Each row was made from one walk, in order. Every step used is in the known rows, and no mark comes twice. Write each row's walk.
Known rows:
biva, sokilig, kitole, buvap: -4.429; 3.982; -1.980; 0.290; 0.727; 2.845; -5.869; -1.726; -0.895; 0.893; -6.935; 1.237; 3.388; 0.450; 1.972; 0.246; -1.293; -0.368; 1.820; 2.275
sokilig, biva: 0.538; 1.991; 2.224; 0.879; 2.415; 1.530; 1.577; -1.663; 3.008; -0.364; -4.516; -1.803; -0.784; 0.318; -0.165; -0.184; -1.874; -0.378; -1.675; -0.427
peza, sokilig, kitole, buvap: -3.901; 2.877; -4.440; 0.477; -0.219; 3.202; -3.046; 0.862; -1.912; -0.248; -4.201; -0.749; 1.542; -1.546; -1.254; 0.894; 2.612; 2.069; -0.299; 1.848
peza, buvap, kitole, sokilig: 1.792; 4.182; 6.125; -1.240; 1.887; -2.947; -0.742; -1.185; -1.487; 0.555; -6.572; 3.270; -3.428; 1.410; -2.770; -4.328; 0.019; -2.684; -4.589; 1.248
teso, buvap: -1.551; 2.317; 2.836; -0.617; 2.727; 0.119; 0.721; 0.345; 0.434; 0.959; -3.116; 0.625; -3.696; 0.292; -2.919; -2.345; -1.799; -1.554; -2.098; -1.628
sokilig, kitole, buvap, peza: -4.337; 1.643; -0.828; -2.157; 1.480; 3.525; -3.522; -0.925; -1.612; 2.676; -3.841; 0.247; 0.866; 1.194; 2.076; 1.556; 0.273; -3.112; -2.777; 2.064
kitole, buvap: -0.870; 1.194; -0.146; -0.111; 1.398; 2.299; -3.138; -0.995; 0.317; 0.437; -4.621; -0.571; -0.808; -0.403; 0.189; -0.016; 0.547; -1.336; -1.596; 0.017
biva, sokilig, kitole, buvap, peza: -5.307; 2.053; -2.054; -2.833; 1.839; 2.892; -4.388; -1.368; -1.020; 1.927; -5.660; 1.980; 3.375; 1.178; 4.455; 1.075; -0.994; -2.817; -0.781; 3.252
buvap, teso, sokilig, kitole: -3.187; 0.467; -3.114; -2.575; 3.358; 2.940; 0.433; 2.819; -4.484; -3.035; -2.826; -0.241; -0.525; 0.155; 3.209; 3.310; -0.520; 1.176; 1.312; 4.444
peza, sokilig, biva, buvap: 1.517; 2.306; -0.281; 1.980; 1.100; 3.780; 1.971; -1.328; 2.773; -2.790; -4.161; -3.302; -3.252; -1.563; -3.639; 1.645; 0.899; 2.855; -1.474; -0.825
biva, sokilig: -0.836; 2.232; 0.123; -1.894; 2.020; 0.098; -1.353; -0.915; 0.221; -2.038; -5.314; 1.630; 1.023; -0.290; 1.737; -0.338; -1.399; 0.233; 0.719; 2.043
kitole, buvap, biva, sokilig: -0.190; 3.910; -2.303; -0.065; 1.485; 1.961; -5.967; -0.985; -0.792; -0.490; -6.714; 0.973; 3.375; -0.885; 3.527; 1.183; 2.191; 0.149; 1.091; -0.804
kitole, sokilig, biva, buvap, teso: 2.610; 1.029; 2.714; -1.415; 2.796; 2.797; 1.302; -3.258; 1.316; 0.271; -7.210; -1.438; -5.540; 2.278; 0.453; 1.670; -3.393; -0.247; -1.653; 0.228
peza, buvap, teso, sokilig, biva: -0.551; -0.322; 0.937; -1.297; 5.693; 2.259; 5.185; 2.281; 0.709; -0.982; -3.312; -0.571; -2.090; 0.104; 3.286; -0.521; -3.719; -1.514; -2.148; 2.666
kitole, buvap, peza, sokilig: -2.065; -1.316; -3.907; -3.717; 1.933; 2.064; 0.211; 1.344; -0.359; -0.431; -2.481; 0.011; -0.216; -1.549; 1.772; 1.140; 3.328; -0.921; -4.366; 1.845
sokilig, kitole: -2.723; 3.972; 0.764; -0.243; 0.766; 1.812; -2.272; -0.754; -1.992; -0.120; -3.980; -0.200; 0.321; 0.430; -1.034; 0.804; -0.468; 0.473; 0.174; 1.774
kitole, sokilig, biva: 1.985; 1.458; 3.183; -0.022; 1.502; -0.079; 1.298; -2.399; 1.518; -0.025; -6.181; -1.280; -1.000; 1.308; 0.152; 0.192; -2.223; -0.466; -2.333; 1.581
kitole, buvap, peza: -1.579; -0.685; -0.200; -3.107; 2.437; 2.309; -1.750; -0.712; 0.154; 1.408; -3.362; 0.209; -0.773; 0.470; 2.643; 0.845; 0.839; -3.739; -4.126; 1.016
buvap, peza, sokilig, kitole: -3.904; 1.635; -3.050; -3.838; 1.351; 1.708; 1.103; 1.659; -2.801; -0.944; -1.825; 0.512; 0.881; -0.804; 0.388; 1.916; 2.184; 0.964; -2.652; 3.598

Write each row's walk:
2.983; 2.755; 2.546; 3.581; 2.515; 3.067; -0.021; -0.399; 1.330; -5.428; -5.182; -3.010; -4.749; -0.458; -3.019; 2.228; 2.172; 0.020; -1.433; -1.013	teso, sokilig, biva, buvap, kitole
-2.343; 5.099; -5.338; 1.103; -0.464; 3.651; -4.978; 1.313; -3.479; -0.308; -4.446; -0.966; 3.169; -2.132; -0.182; 2.589; 5.698; 3.211; 0.334; -0.155	peza, sokilig, kitole, buvap, biva
-2.087; 6.899; -1.524; -0.264; 0.814; 1.504; -5.075; -0.728; -3.157; -0.921; -6.090; 1.365; 4.371; -0.213; 2.296; 2.048; 1.134; 2.020; 2.763; 1.004	buvap, biva, sokilig, kitole
2.250; 0.888; 1.467; 2.943; 2.110; 4.915; 0.864; -0.484; 1.205; -4.496; -3.397; -4.344; -3.225; -0.950; -1.173; 4.039; -0.113; 0.832; -0.435; 1.329	teso, sokilig, biva, buvap
-2.355; 0.690; 2.859; -3.828; 3.781; 0.053; 2.173; 0.713; 0.291; 2.053; -2.010; 1.368; -3.664; 1.067; -0.284; -1.465; -1.486; -3.843; -4.659; -0.390	teso, buvap, peza
3.448; 2.364; 4.477; 1.701; 0.784; 2.434; -0.348; -4.250; 1.754; -0.330; -6.757; -2.631; -4.032; 1.311; -2.268; 1.812; -1.800; -0.171; -1.889; 0.416	kitole, sokilig, biva, buvap
1.124; 1.587; 1.645; -0.462; 3.643; 4.285; 1.804; -2.402; 2.723; -0.209; -5.637; -1.986; -5.236; 1.364; 0.091; 1.390; -3.038; -0.122; -0.927; -1.981	sokilig, biva, buvap, teso
-1.117; -0.555; -2.549; -4.877; 2.270; 0.503; 2.801; 1.707; -1.036; -2.254; -1.445; 0.585; -0.689; -1.486; 0.952; 1.126; 2.720; 0.395; -4.103; 2.616	buvap, peza, sokilig
0.721; 4.679; -0.802; -1.235; 1.800; 0.426; -3.435; -0.585; -1.472; -2.241; -5.537; 1.464; 2.637; -0.906; 2.890; 1.272; 1.682; 1.434; 1.303; 0.126	buvap, biva, sokilig
-0.918; -0.635; 0.182; -3.389; 4.979; 1.504; 3.131; 3.207; -2.551; -1.883; -2.287; 1.220; -2.655; -0.513; 2.852; -0.182; -1.999; -1.222; -1.843; 3.946	peza, buvap, teso, sokilig
-5.399; 2.568; -3.593; -2.741; 2.857; 3.034; -4.147; -0.834; -1.384; 1.620; -7.429; 2.294; 1.983; 1.491; 4.661; 0.103; -2.889; -0.498; 2.311; 1.996	biva, sokilig, kitole, buvap, teso
-3.556; 3.453; -0.701; 0.907; 0.378; 3.432; -4.898; -1.206; -1.384; 1.683; -5.165; -0.601; 1.080; 0.384; -0.347; 0.712; 0.004; -0.736; -0.079; 0.951	sokilig, kitole, buvap
1.071; 1.073; 3.368; -0.578; 2.655; 4.088; 1.410; -3.085; 3.049; 0.179; -3.938; -2.429; -3.785; 1.201; -0.132; 2.363; -1.307; -2.405; -3.980; -0.436	sokilig, biva, buvap, peza
-3.669; 4.494; -0.509; -0.876; 1.118; 1.163; -3.232; -1.218; -1.555; -0.900; -5.779; 1.620; 2.795; 0.443; 1.157; 0.292; -1.859; 0.899; 2.155; 3.027	biva, sokilig, kitole
2.618; 3.380; 4.355; 0.551; 1.912; -1.891; 0.258; -2.376; 1.526; -0.995; -7.921; 0.136; -2.490; 1.780; -1.627; -1.728; 0.031; -1.062; -3.207; -0.788	buvap, kitole, sokilig, biva
0.190; 1.431; -1.508; 0.306; 1.843; 1.204; 3.508; 0.492; 2.434; -2.255; -3.719; -2.016; -0.321; -1.654; -1.058; 0.202; 0.646; 2.462; -1.808; 0.377	peza, sokilig, biva
-2.434; 1.805; -1.312; 0.421; 1.359; 2.832; -1.323; 2.094; -3.934; -3.725; -2.398; -1.420; 0.861; -0.969; 0.373; 3.510; 0.918; 1.272; 0.940; 4.582	teso, sokilig, kitole
0.346; 5.736; 1.812; -0.890; 2.507; -0.009; -2.393; -0.416; -1.186; 0.152; -5.332; 2.884; 2.324; -0.676; 2.077; -1.581; -0.128; -0.383; -0.327; 0.502	peza, buvap, biva, sokilig
0.006; 4.850; 1.896; 0.001; 2.450; 0.480; -1.163; 0.859; -1.129; 0.830; -3.327; 0.349; -1.964; -0.370; -1.801; -0.713; 1.244; -0.356; -1.462; -3.464	teso, buvap, biva
2.601; 4.802; 4.542; 3.060; 1.922; 2.061; -1.108; -3.297; 3.268; -1.835; -6.712; -1.841; -5.348; 0.871; -4.493; -0.343; 0.691; -0.618; -2.238; -3.782	sokilig, biva, buvap, kitole
